Each row was made from one small tree. The marks that hang from a mark follow it in brackets, in the order of their numbers. Every link used is in the known rows. Write each row's tree.
Known rows
K696{K212{K132{K575{K628} K895}}}: [-39.8  -7.7 -10.2   3.5 -16.7 -12.4  32.8 -12.3  16.5   5.5  22.4  29.7
  -8.4   1.6  13.9 -10.7 -11.4 -13.1  34.7 -13.7  51.9  16.7  -0.7  -7.5
  -1.7]
K575{K132}: [  4.4  16.1  24.2   8.9 -42.1  13.8  24.6  45.0  16.9  18.4   6.5  -1.7
 -20.6  44.2 -21.0  -4.1  26.2  -2.0  -2.2 -29.9 -16.0   0.0  18.2   5.7
 -23.8]
K628{K96 K575{K132{K895{K696{K212}}}}}: [ -6.7  20.9  25.8  27.9  -8.7  22.8  31.9  14.7  14.2 -29.6  29.5  18.6
  41.0   2.3  20.2   1.4   8.8 -23.5  19.1  22.8  -9.3   4.6  17.6  -2.6
  27.8]
K132{K575{K628{K96}} K895{K696{K212}}}: [-13.4 -11.5  -1.2  -6.4  -8.4   2.6  37.9 -43.3  25.3   7.1  -0.7  42.9
  56.7   2.4  33.4   7.8 -18.0  -7.4  24.3   4.5  12.1  20.6   4.3  26.8
  23.6]
K628{K575{K132}}: [ -1.9  16.6  26.7   6.3 -50.0  20.3  11.1  49.1  11.9  -9.2   9.9  -7.6
 -10.0  54.8 -24.9  -5.3  15.3 -11.6  -1.6   0.6  -1.2  16.5  14.0  -6.4
  -9.9]
K895{K132{K575{K628}} K696}: [  8.0 -13.9  -4.4 -31.5 -27.6  17.3  56.4 -11.3  26.9  14.3 -47.1   6.3
  47.5  55.2  15.3  -1.9 -13.9  32.3  -2.4  -0.7   6.8  31.2  17.0  -0.2
 -16.1]
K124{K895{K132{K575} K696{K212}}}: [-30.2  -8.7  -7.0  -6.1 -27.3  34.5  12.0   6.1  22.8  -4.9  -5.6  15.8
  39.4  24.5  -5.5 -12.4 -33.2 -14.3  16.9 -23.0 -10.7  36.8   0.0 -12.7
  -5.6]
K96{K628{K575{K132{K895{K696{K212}}}}}}: [ -3.7   1.3  -0.5   7.2 -22.6  -5.4  38.7   5.2  -4.2 -17.4  13.2  -4.0
  44.7 -18.0  39.1 -23.0  -5.2 -11.4  30.9  22.0  -6.1  17.1  -6.5 -17.4
  34.7]
K696{K212{K132{K575{K628{K96}}}} K895}: [-32.1  21.4   0.8   6.8 -30.4  -3.8  29.2 -47.2  47.6 -24.8  22.3  51.5
  -2.8  11.5  29.7   7.2 -20.9 -21.0  44.6  -1.0  45.5  12.1  33.0  -3.6
  25.7]
K895{K132}: [ -3.9  15.0   7.1 -18.0 -40.5  39.6   8.8  35.9  38.3  26.4 -14.0  14.8
  -8.3  59.6 -18.2   1.7  14.6  18.3  -6.8 -27.6 -10.0  -6.2  25.2  -4.2
 -24.7]
K696{K895{K132}}: [-22.0  22.3  -2.8 -11.4 -32.8  38.2  -4.5  -1.3  41.6  16.9 -30.3  13.5
  -4.6  48.4   5.4  -6.7   7.7  -2.0  19.1 -15.4   3.4  -5.8  23.1  -3.2
   6.1]
K895{K132{K575}}: [-17.4  -0.5   1.0 -21.3 -33.0  37.7  -1.3  37.5  37.9  17.7 -15.0  27.0
   4.9  67.6 -23.4   6.1  -3.6  12.0  -6.5  -6.8  20.3   8.0   6.2  -9.2
 -25.0]
K602{K124{K895{K132 K696{K212}}}}: [ 10.5  14.7 -20.7  16.5 -32.1  30.8   8.8  14.4  18.8   6.8  -7.4  -2.2
  43.6   0.8  -3.6 -35.9  -4.2 -13.9  25.7 -39.2 -48.8   7.6  10.0 -22.1
 -16.5]
K124{K602 K895{K132 K696}}: [-28.9 -10.4  26.5  -1.6 -30.2  25.9  19.9 -12.7  17.6  23.5 -22.6 -35.6
  45.4  37.3  17.4 -14.3  -4.5 -19.2   5.7 -33.1 -40.4  34.1  13.3  -4.7
 -35.1]
K124{K602 K895}: [-46.9 -10.3  32.0   2.5 -50.3   8.6 -20.9 -11.8  14.9  36.9   6.2 -25.3
   2.3  35.7  -9.9 -11.2  -2.0 -49.0  11.8 -53.1 -23.5  35.0  -0.5  23.1
 -34.6]
K696{K212 K895}: [-24.5  12.4  -0.8   0.4 -47.9  11.7 -12.9 -10.9  26.5  19.7  10.7  20.8
 -11.0  16.9  -9.7  -9.5  -2.8 -28.1  19.9 -39.4 -16.8   1.6   3.5   2.1
  25.2]
K124{K602 K895{K132 K696{K212}}}: [-31.1  -4.6  18.6  14.8 -33.5  24.3  27.1 -18.9  19.6  15.7   2.0 -16.7
  43.1   7.4  10.6 -10.8 -15.0 -25.3   3.4 -41.1 -58.5  34.6  12.1 -26.2
 -24.7]
K602{K124{K895}}: [ -5.6   6.8  -6.4   3.9 -49.7  15.0 -39.1  21.8  14.6  29.0  -4.1 -11.3
   3.9  28.2 -23.2 -36.2   9.6 -36.3  36.2 -51.1 -15.8   9.5  -2.6  26.9
 -26.8]
K132{K895{K696}}: [-12.3 -25.1  10.7 -21.1 -15.8   8.4   4.3  14.1   1.4  38.8 -11.8 -14.8
  30.3  31.5  11.7 -22.1  18.1  -6.0  15.2 -28.5  -7.7   2.2 -10.5  34.1
   6.3]
K132{K575{K628{K96}} K895{K696}}: [-12.4 -20.0   7.0 -22.0  -5.4   3.9  28.4 -38.4  22.5  15.1 -25.0  23.9
  57.7  30.7  40.2   4.2  -7.8  -2.8  27.1  11.9  29.7  20.9   7.0  48.7
  13.5]
K602{K124{K895{K132 K696}}}: [ 12.5   7.2 -10.6   0.4 -28.2  33.0   1.8  19.3  17.7  14.4 -30.6 -21.8
  46.7  29.0   3.6 -38.9   6.3  -8.5  29.8 -31.7 -31.0   8.1  11.5   0.9
 -26.0]
K628{K96}: [ -1.0  12.9  26.6 -17.3 -44.7  27.0  -7.8  17.6  42.7  21.3  12.8  29.6
  -5.1  53.9 -15.2  12.3  19.2  -2.9   3.1 -30.5  -9.3 -11.6  28.4  39.3
  -6.9]
K212{K696}: [  0.2 -15.3  22.3 -12.8 -61.9   6.7   2.1  27.5   6.1  61.6   7.2  -9.1
   9.6  53.4 -10.5  -9.4   4.7 -13.3 -21.5 -40.1 -13.4 -21.1   7.0  27.3
   5.7]
K132{K575{K628} K895{K696{K212}}}: [-17.4 -28.1 -12.0 -12.2 -16.6  -7.8  37.0 -30.4   4.7  21.2 -11.4  17.6
  48.4   4.0  21.1 -10.6 -20.2  -7.2  17.6 -10.4   9.3  32.2 -16.5  14.7
  15.5]

Write each row's tree
[-26.5   1.7  15.8  -1.6 -34.6 -13.5  31.6 -45.8  29.8   9.8   2.5  20.4
  21.7  38.5  55.5   0.6 -21.2 -25.3  27.1  12.3  62.0  -9.9  34.0  19.8
  36.0]  K212{K132{K575{K628{K96}}} K696{K895}}
[ -2.3  -6.8   8.3  -7.8 -20.7  -5.2  29.9  11.2  -6.2  -9.0 -12.1 -22.7
  46.6  10.3  46.5 -25.5   4.7  -6.4  34.2  30.0  10.9  17.2  -5.8   4.4
  25.0]  K96{K628{K575{K132{K895{K696}}}}}
[  6.2   6.4   3.3  23.8 -13.1  -5.8  78.6 -19.4   1.0  11.9  -4.2   1.0
  27.5 -17.7  32.2 -15.0   7.4  -0.6  18.2 -16.6 -24.0  18.1  13.5   0.7
   6.6]  K575{K132{K895{K696{K212}}} K628}
[ -4.9  25.8 -15.2   9.0 -37.2  39.8 -21.4  27.3  31.7  18.0 -21.6   1.1
   9.8  31.6 -13.3 -29.4  10.0 -17.7  31.5 -34.2 -12.7   1.6  16.0  -1.1
 -35.6]  K602{K124{K895{K132}}}
[-45.8  -1.7  -1.0   4.0 -35.7  -2.2  -5.1   4.5  24.5  -8.0  31.4  24.0
 -17.7  21.9  -3.8 -12.4 -15.6 -31.6  32.1 -19.2  37.4   7.4  -3.8 -25.2
  16.8]  K696{K212{K132{K575}} K895}
[  3.5  -5.5  14.3  -6.9 -28.6  -9.3  66.3 -20.4  31.9 -17.0  27.0  31.3
  29.7  18.0  22.6   3.6 -15.5   7.3  16.2 -12.1  14.6  18.4  30.4  -1.2
   2.5]  K895{K696{K212{K132{K575{K628{K96}}}}}}
[-31.0  15.1   4.6   7.6 -41.7   0.2   5.7   2.5  25.8  -0.3  35.0  13.5
 -29.9  12.6  -0.3 -18.7   3.3 -25.7  31.9 -39.9   7.6  -8.3  15.3 -18.2
  16.4]  K696{K212{K132} K895}
[  6.9  -7.7 -12.5 -14.8 -30.7  16.0  63.4 -16.5  28.5   7.1 -22.7  24.7
  44.8  27.9   9.5   0.4 -25.1  26.6  -7.2  -8.2 -12.6  31.6  13.5 -21.8
  -5.5]  K895{K132{K575{K628}} K696{K212}}
[  7.6  -1.5  10.9   7.2  -9.4  -5.6  71.0 -13.9  -1.1  20.1 -27.0 -18.5
  30.5   9.9  38.5 -18.3  18.3   6.1  21.9  -9.6  -5.1  17.2  13.7  21.5
  -1.4]  K575{K132{K895{K696}} K628}
[ 12.3   2.9   7.3 -26.7 -19.0  27.9  56.4 -22.7  46.8  -0.8 -36.8  32.4
  56.1  55.2  27.6  15.6 -12.2  32.9   1.8  13.8   9.2  20.5  38.4  13.6
  -8.8]  K895{K132{K575{K628{K96}}} K696}
[-30.7 -29.3  35.9  -5.0 -42.3   1.5   2.7 -16.9   1.7  34.5  -4.5 -46.0
  39.5  33.2   6.9 -21.5  -4.5 -40.1   9.7 -49.8 -42.9  42.1  -3.3  24.5
 -24.9]  K124{K602 K895{K696}}
[ -6.3   3.1  11.4 -23.7 -40.0  11.7  16.1 -21.5  43.5  11.5 -10.2  43.2
  12.9  55.1   1.2  18.8  -8.4   3.0   8.9  -5.2  24.0  21.1  24.7  39.3
  -7.3]  K132{K575{K628{K96}}}
[ -9.7  15.1 -29.7   1.9 -33.0  23.9   2.0 -12.8  31.7   7.5 -44.2  13.5
  27.7  32.2   3.0 -23.6 -19.1 -11.1  37.2  -9.0  20.0  33.8   9.9   1.6
 -35.8]  K602{K124{K895{K132{K575{K628}}}}}
[-46.4   6.6  22.8   5.5 -37.0  33.4  -3.7  -8.0  30.6  27.1 -10.7 -13.6
   8.2  40.0   0.0  -4.0  -3.3 -28.1   9.6 -36.0 -22.0  28.2  18.3  -4.4
 -44.3]  K124{K602 K895{K132}}
[-24.5  36.5 -14.8   2.6 -25.2  32.0  28.1 -56.9  64.2 -16.1 -17.7  71.4
  21.0  20.3  28.9  22.2 -27.8  -3.4  27.8  16.7  22.0  13.6  38.7 -10.8
  24.0]  K696{K212 K895{K132{K575{K628{K96}}}}}
[-33.9 -26.9   4.9  -4.2 -22.2 -22.5  33.0  -9.3  -0.2  39.5   2.3   0.1
  16.1  28.6  39.1 -16.6 -12.3 -17.0  16.3  -1.0  69.5  -5.5   0.2  15.4
   7.6]  K212{K132{K575{K628} K895} K696}
[  9.2  -3.7  -9.6  12.7 -44.3   7.4  -8.1  10.9   3.9  16.7   9.4 -15.2
  39.0  -1.6 -13.8 -41.5  -3.9 -33.6  30.7 -55.6 -52.0  15.4  -7.9   6.7
  -7.1]  K602{K124{K895{K696{K212}}}}
[-16.7  -9.6   7.4  -5.6 -46.6  12.8   6.7  -1.4   7.3  14.8  12.4  -9.4
  19.9  11.3  -9.8 -24.7 -14.0 -29.0  22.3 -61.6 -44.4  30.5   0.7  21.1
   4.3]  K124{K895{K696{K212}}}
[ -9.2  -5.9  23.8   6.8 -13.2  14.2  22.8  31.8  -8.2  -5.7  -3.0 -26.4
  33.0  31.5  14.2 -20.0  18.0 -16.7  15.9  17.4   4.7  17.0  -3.5   5.4
  11.4]  K628{K575{K132{K895{K696}}}}
[-13.3  13.7  10.1   0.3 -36.3  -1.6  44.0 -13.2  44.8 -14.5  38.0  53.4
  -7.6  22.5   4.8  12.5 -13.0  -0.1  19.2 -13.5  31.6  11.5  33.7  -3.0
  -7.2]  K696{K212{K132{K575{K628{K96}}}}}
[-29.9 -11.0  16.0   1.0 -15.3 -10.9  34.6 -20.5  20.1  24.8  13.2  24.6
  25.4  27.8  52.0   1.9 -10.5 -18.7  22.6  13.7  72.3 -17.2  21.8  29.0
  16.4]  K212{K132{K575{K628{K96}} K895} K696}
[ -2.5 -11.5  -3.6 -13.5 -28.0  28.4  30.0  24.5  25.4   7.9  -2.7  23.9
  39.4  36.0 -12.1  -1.0 -17.5  14.5 -12.2 -11.1 -15.7  13.9   0.7 -29.8
  -5.7]  K895{K132{K575} K696{K212}}
[-24.2  12.6  18.0  14.2 -21.3  21.3  -0.4  38.3   4.2  -4.9   5.8  -3.7
  -4.4  34.4  -2.8 -10.8  19.1 -26.0  17.9  14.6  22.4   9.8   0.5   4.0
   3.2]  K628{K575{K132{K895}}}
[-14.2 -17.7   3.0  -5.0 -20.5   7.7  13.4   7.6   4.3  31.8  10.8   3.7
  30.3   2.1   4.1 -17.7   6.5 -12.9  13.7 -38.0 -25.1   1.4 -11.5  12.9
  16.3]  K132{K895{K696{K212}}}
[ -4.7  21.5   2.3 -20.0 -27.9  35.2  33.3 -15.9  59.0   0.8 -26.6  54.7
  19.3  57.7  11.5  24.9  -8.4  22.6   4.9  11.4  27.8  13.3  42.6  12.1
 -16.1]  K895{K132{K575{K628{K96}}}}
[-36.2   6.0  -8.1 -14.6 -27.4  33.9 -15.0   1.2  39.3   6.3 -32.8  24.7
   8.2  58.6   2.5   0.1 -11.5  -8.8  17.6   5.8  32.0  10.2   3.7 -10.0
   5.8]  K696{K895{K132{K575}}}
[-26.6 -33.3  -3.4  -9.6 -12.7   4.3   2.4   9.0   1.9  22.6   9.0  15.0
  41.8  11.6   0.0 -13.0 -12.1 -18.6  10.4 -13.5   4.2  16.3 -30.8   5.3
  15.6]  K132{K575 K895{K696{K212}}}
